(in the rows, 128 means zero)
Known rows, with every way that one mark hangs from another
bukupu[fuzeg vifir[figuzu sumu]]: [179 188 134 114 186 149 136 141 132 149 125 136  89 112 157 127 151 136
 118 120]
figuzu[gapeza meso[sumu]]: [172 130 191 148 128 111 148 109 126 117 125 107 152 111 141 137 167 170
 121 124]
vifir[figuzu[gapeza kamig] sumu]: [173 179 139 142 125 102 151 119 120 158 146 136 112 128 153 147 190 152
 152 180]
vifir[figuzu[gapeza kamig meso] sumu]: [183 160 165 149 144  91 170 109 116 147 127 127 136 151 158 138 205 160
 170 173]
figuzu[gapeza kamig meso[bukupu]]: [192 148 163 162 136  74 142  57 109 130  97 112 155 162 136 136 178 194
 164 176]
bukupu[fuzeg[sumu] vifir]: [190 178 131 127 153 168 114 119 132 140 100 102 121  90 147 122 142 169
  99 113]
gapeza[figuzu[kamig meso[bukupu sumu]]]: [179 121 172 165 158  86 113  94 114  95 160 155 124 160 140 133 153 223
 146 125]
vifir[figuzu[kamig meso]]: [160 139 138 123 158  65 151 102 103 129 117 110 150 169 140 122 150 163
 178 164]
bukupu[vifir]: [145 157 130 139 148 142 136 119 112 112 117 107 134 109 122 134 152 144
 116 114]
figuzu[kamig]: [148 136 120 136 125 101 123 101 109 123 132 126 137 133 118 138 152 154
 147 153]
vifir[figuzu]: [132 150 121 111 138 105 135 142 126 145 132 125 118 144 144 123 112 129
 141 144]
vifir[figuzu[gapeza meso] sumu]: [162 149 176 139 149 118 177 132 138 152 123 130 123 142 166 128 180 137
 154 147]
bukupu[fuzeg vifir[figuzu[meso] sumu]]: [188 171 159 118 206 138 155 129 131 139 107 128 111 128 161 120 168 145
 137 113]
vifir[figuzu[meso] sumu]: [145 136 164 126 169 127 164 141 137 142 140 148 120 167 162 116 155 132
 153 131]
meso[bukupu figuzu sumu]: [161 181 163 116 144 118 104 112 143 120 179 136 127 171 153 128 121 198
  77 144]
figuzu[gapeza meso[bukupu]]: [173 139 170 152 140 103 147  81 127 135  92 114 146 156 145 124 154 171
 144 149]
meso[bukupu figuzu[gapeza kamig] sumu]: [202 206 165 136 121  86 111  81 121 126 167 115 143 149 151 149 170 230
  95 183]
meso[bukupu figuzu]: [149 176 138 110 141 116 119 111 142 133 148 127 129 179 146 122 122 171
 102 156]
gapeza[figuzu]: [116 115 123 143 122 132 125 153 131 115 148 147 103 111 134 131 136 135
 132 104]
bukupu[fuzeg vifir]: [171 160 125 120 161 141 122 115 122 126  98 106 121  86 126 133 142 141
 111 108]
gapeza[figuzu[meso]]: [126  94 148 147 142 118 144 143 129 107 131 137 125 127 139 123 150 143
 150  96]

Rows
[177 175 157 146 185 113 165 106 101 121 132 124 139 151 147 134 200 171
 161 145] => bukupu[vifir[figuzu[kamig meso] sumu]]
[191 180 185 140 159 101 164 116 106 119 120  84 150 105 151 138 173 185
 120 125] => bukupu[vifir[figuzu[gapeza meso[sumu]]]]
[191 216 152 111 185 162 121 114 149 137 141 142  99 143 163 128 163 178
  80 131] => meso[bukupu[fuzeg vifir[sumu]] figuzu]
[170 128 184 142 168 107 121  92 129 113 136 140 140 170 142 120 122 192
 124 123] => figuzu[meso[bukupu sumu]]
[201 180 156 131 184 131  93  90 126 120 123 127 110 111 139 135 120 195
  86 107] => meso[bukupu[fuzeg vifir] sumu]
[187 142 197 154 143 103 134  85 128 124 125 118 142 145 148 134 151 198
 119 136] => figuzu[gapeza meso[bukupu sumu]]
[145 105 140 154 139  93 141 117 108 102 134 134 133 135 130 131 171 168
 172 123] => gapeza[figuzu[kamig meso]]
[164 177 150 115 126 102 112 114 118 110 184 120 148 136 137 144 159 194
  97 155] => meso[figuzu[kamig] sumu]
[164 117 146 162 152  84 128  95 112 107 132 147 125 170 138 128 159 195
 171 135] => gapeza[figuzu[kamig meso[bukupu]]]
[167 195 150 121 119 111 132 105 139 143 134 111 131 155 154 132 150 177
  99 170] => meso[bukupu figuzu[gapeza]]
[157 111 179 157 160 111 118 120 132 100 158 158 114 154 148 124 132 199
 127  98] => gapeza[figuzu[meso[bukupu sumu]]]
[185 204 141 131 116  84 128  78 119 140 137 106 141 159 144 144 175 203
 117 196] => meso[bukupu figuzu[gapeza kamig]]
[184 195 161 126 103  98 124 105 119 121 171 102 150 108 143 155 188 202
  94 169] => meso[figuzu[gapeza kamig] sumu]
[165 183 169 115 104 122 130 130 137 124 168 105 141 107 154 145 164 177
  71 147] => meso[figuzu[gapeza] sumu]
[154 170 150 136 127 128 157 145 138 163 144 142 102 126 164 137 164 127
 133 155] => vifir[figuzu[gapeza] sumu]
[169 115 150 134 173 107 118 112 141 125 110 149 100 145 152 114 125 171
 144 105] => gapeza[figuzu[meso[bukupu[fuzeg]]]]
[205 154 188 163 139  75 129  56 109 118 128 116 151 152 141 143 172 222
 141 161] => figuzu[gapeza kamig meso[bukupu sumu]]
[169 158 180 163 191 155 149  96 125 116 120 146 128 170 149 122 178 172
 131 116] => figuzu[meso[bukupu[vifir[sumu]]]]
[217 153 158 140 153  72 126  49 117 144  78 110 137 143 142 133 166 195
 159 168] => figuzu[gapeza kamig meso[bukupu[fuzeg]]]
[213 216 134 119 140 135 136 127 128 168  90  77 116  81 167 128 153 173
 106 143] => bukupu[fuzeg[sumu] vifir[figuzu[gapeza]]]
[203 231 142 142 134 101 136  68 106 124 126  86 150 141 140 149 198 219
 107 181] => meso[bukupu[vifir] figuzu[gapeza kamig]]
[194 201 125 109 162 141 122 132 127 156 104  99 111 106 162 118 126 168
 108 127] => bukupu[fuzeg[sumu] vifir[figuzu]]
[174 134 157 153 121  85 155  81 105 125 100 100 162 126 129 141 195 168
 161 159] => figuzu[gapeza kamig meso]
